What can hang from each mark:
lalif: sude
medi: sude
gubap: lalif
mobid: posusep sude
sude: lebu medi mobid somi
somi: sude
posusep: liber mobid

Every row comes from one small tree of marks. Brackets hold a mark, then the marks that hang from it, in alphabetical order. Every link used is in the known rows. Which tree was each row made from?
Known rows:
[sude mobid somi]: [-10 -12  22  -2  25 -21 -13   6   8  -3  -6  14 -12  14  -9 -13 -18  10
  -8   4  -2   8]
[lalif sude]: [  6  -4   5   6  21  -6   2   7  -6 -10  -7   5 -33   8 -14 -19 -28   7
  -4  10 -15   8]
[lalif [sude lebu medi mobid]]: [ -5 -23   6  -5  29  -6  -8  18  -3  -5  -8  12 -25   9 -21 -17 -20   0
 -10  18 -11   1]
[lalif [sude medi somi]]: [ -1 -15  10  -8  26   1 -11  21   1 -14  -2  10 -27  -2 -22 -18 -24  20
  -6   2  -8   9]
[mobid [posusep liber] [sude medi somi]]: [-18  -7  60   6   3  -7  -4  -4   4   6  -3   9 -12 -11 -18 -23 -18  21
 -14 -15 -14  10]
[mobid posusep [sude lebu medi somi]]: [-20 -13  49   8   4  -6   1  -4  -3   4  -3  13   0  -5 -23 -25 -20  19
 -17  -4  -5   7]
[sude medi]: [ -4 -11  10  -9  19  -5   8  -2  -6 -13   2   7 -21   1 -18 -12 -33  19
  -9   8  -6   9]
[medi sude]: [ -5  -1   7   3  16 -25  -7 -23  -6  -6   0  12 -14  11 -20 -23 -30  25
  -4  11 -17   9]
[gubap [lalif [sude somi]]]: [ -6   0   9   7  23 -11   0  27   0  -1   1   0 -29  -5 -21 -21 -24  21
  -9  -1  -7  11]
[mobid sude]: [ -4   2  30  11   7 -18  20 -17  -7  -7  -1  10  -8  10  -4 -20 -32  10
  -9  -2  -5  14]
[medi [sude lebu [mobid posusep] somi]]: [-21 -14  25   5  19 -27 -30 -13   3  10  -8  18  -3  11 -28 -27 -13  20
 -10  13 -16   2]
[gubap lalif]: [ -7   5  10   9  17 -18  16   7  -5   1   3  -2 -23  -1 -15 -17 -30  18
 -12   4  -7  11]
[somi [sude lebu mobid]]: [-11 -14  26   2  24 -18 -10  -2   5   1  -8   7 -17  13  -7 -15 -16  17
  -8  16  -2  -3]
[posusep liber [mobid sude]]: [-10   8  34   8  -9 -24  -2 -10   3   6   2  13 -31   2   9 -20 -20  12
 -15  -1 -33  15]
[somi sude]: [ -3  -3  23   2  19 -12  -1  -6   3  -7  -3   1 -24   3  -9 -15 -26  28
  -3   6  -3   5]
[posusep mobid]: [ -4   4   6   1   2 -19  -1  -7  -3  -3   2  10 -31   5  -4 -15 -29  11
 -12  12 -27  15]
[gubap [lalif [sude lebu medi]]]: [ -8  -8   3   3  23  -7   7  25  -6   0   2   1 -28  -7 -25 -21 -25  17
 -13  10  -9   6]
[mobid [sude somi]]: [ -8  -1  36   8   9 -17   9  -7   0  -7   0  15  -4   7  -3 -21 -26  20
 -10  -8   1  15]
[mobid [posusep liber] [sude lebu somi]]: [-20  -4  64  21  -3 -12  -6  -5   3  16  -8  13 -10  -2  -8 -28 -10  17
 -17  -6 -15   5]

Write each row's tree:
[-15 -14  37   0  10  -9   5   2  -2  -6   3  19   0   2  -9 -23 -23  26
 -15  -1   4  10]
[mobid [sude lebu medi somi]]
[-14 -22  23  -9  27 -11 -11   4   6  -3  -4   8 -16   5 -16 -13 -18  21
  -9  15   1  -3]
[somi [sude lebu medi mobid]]
[ -9  -4  10   9  22 -11  -2  30  -1   3   0   4 -26  -3 -19 -24 -19  21
 -13   5  -7   8]
[gubap [lalif [sude lebu somi]]]
[-18 -21  31  -3  23 -10 -13   0   5   3  -8   4 -16   0 -24 -15 -17  17
 -10  13  -5  -5]
[somi [sude lebu medi [mobid posusep]]]
[-17   1  42   7 -10 -22 -14   1   8  10   2  20 -25   1  11 -24 -11  20
 -20   0 -28  12]
[posusep liber [mobid [sude lebu somi]]]
[ -8  -9   2  -2  30 -13   5  24  -2  -2   0  -1 -29  -3 -27 -16 -27   7
 -10   5 -10   8]
[gubap [lalif [sude medi mobid]]]
[-14  -4  53  10   0  -8   8 -14  -3   6  -4   5 -17  -8 -17 -21 -23  12
 -14  -9 -20   9]
[mobid [posusep liber] [sude medi]]
[ -2 -12  14   6  21  -4 -13  21   0  -4  -7  14 -25   7 -13 -23 -17  17
  -9  11  -9   5]
[lalif [sude lebu somi]]
[-14 -21  21  -9  18  -2 -10  14   1  -5   2  18 -12  -1 -15 -18 -19  32
 -15  10   1   4]
[sude lebu medi somi]
[-21 -17  46   9  14 -17 -25   8   9  18 -13  15 -16   8 -11 -19  -2   8
 -16   9 -15  -2]
[sude lebu [mobid [posusep liber]] somi]
[-16  -7  24  -3  -2 -16  -5   0   1  -2   6  21 -13  -1  -5 -21 -23  20
 -19   4 -17  15]
[posusep [mobid [sude lebu medi somi]]]
[-16   1  60  18  -1 -15  -3  -9   4  10  -7   9 -14  -3 -10 -24 -16  16
 -13 -14 -17  11]
[mobid [posusep liber] [sude somi]]
[-16 -18  25   1  22 -19 -17  10   6   4  -7  19  -9  16  -7 -18 -11  12
 -14  13  -1   2]
[sude lebu mobid somi]
[ -9 -26  13  -8  31  -5 -20  27   4  -5  -7  16 -21   6 -21 -19 -14   9
 -11  12  -7   2]
[lalif [sude lebu medi mobid somi]]
[-11 -11  30   3   9 -10  16  -8  -9  -6   2  15  -4   5  -9 -21 -28  16
 -15   5  -2   9]
[mobid [sude lebu medi]]
[-16 -13  38  13  12 -18 -11  -3   1  17 -14   9 -21  12 -12 -17  -9  -3
 -16  17 -21  -3]
[sude lebu [mobid [posusep liber]]]
[ -6  -2   6  12  20 -12   7  22  -6   3  -1   0 -29  -1 -19 -22 -24  14
 -12  10 -11   7]
[gubap [lalif [sude lebu]]]
[-12   4  55  21  -2 -14   9 -19  -3  10  -8   4 -17  -1 -10 -23 -21   6
 -12  -8 -21   9]
[mobid [posusep liber] sude]
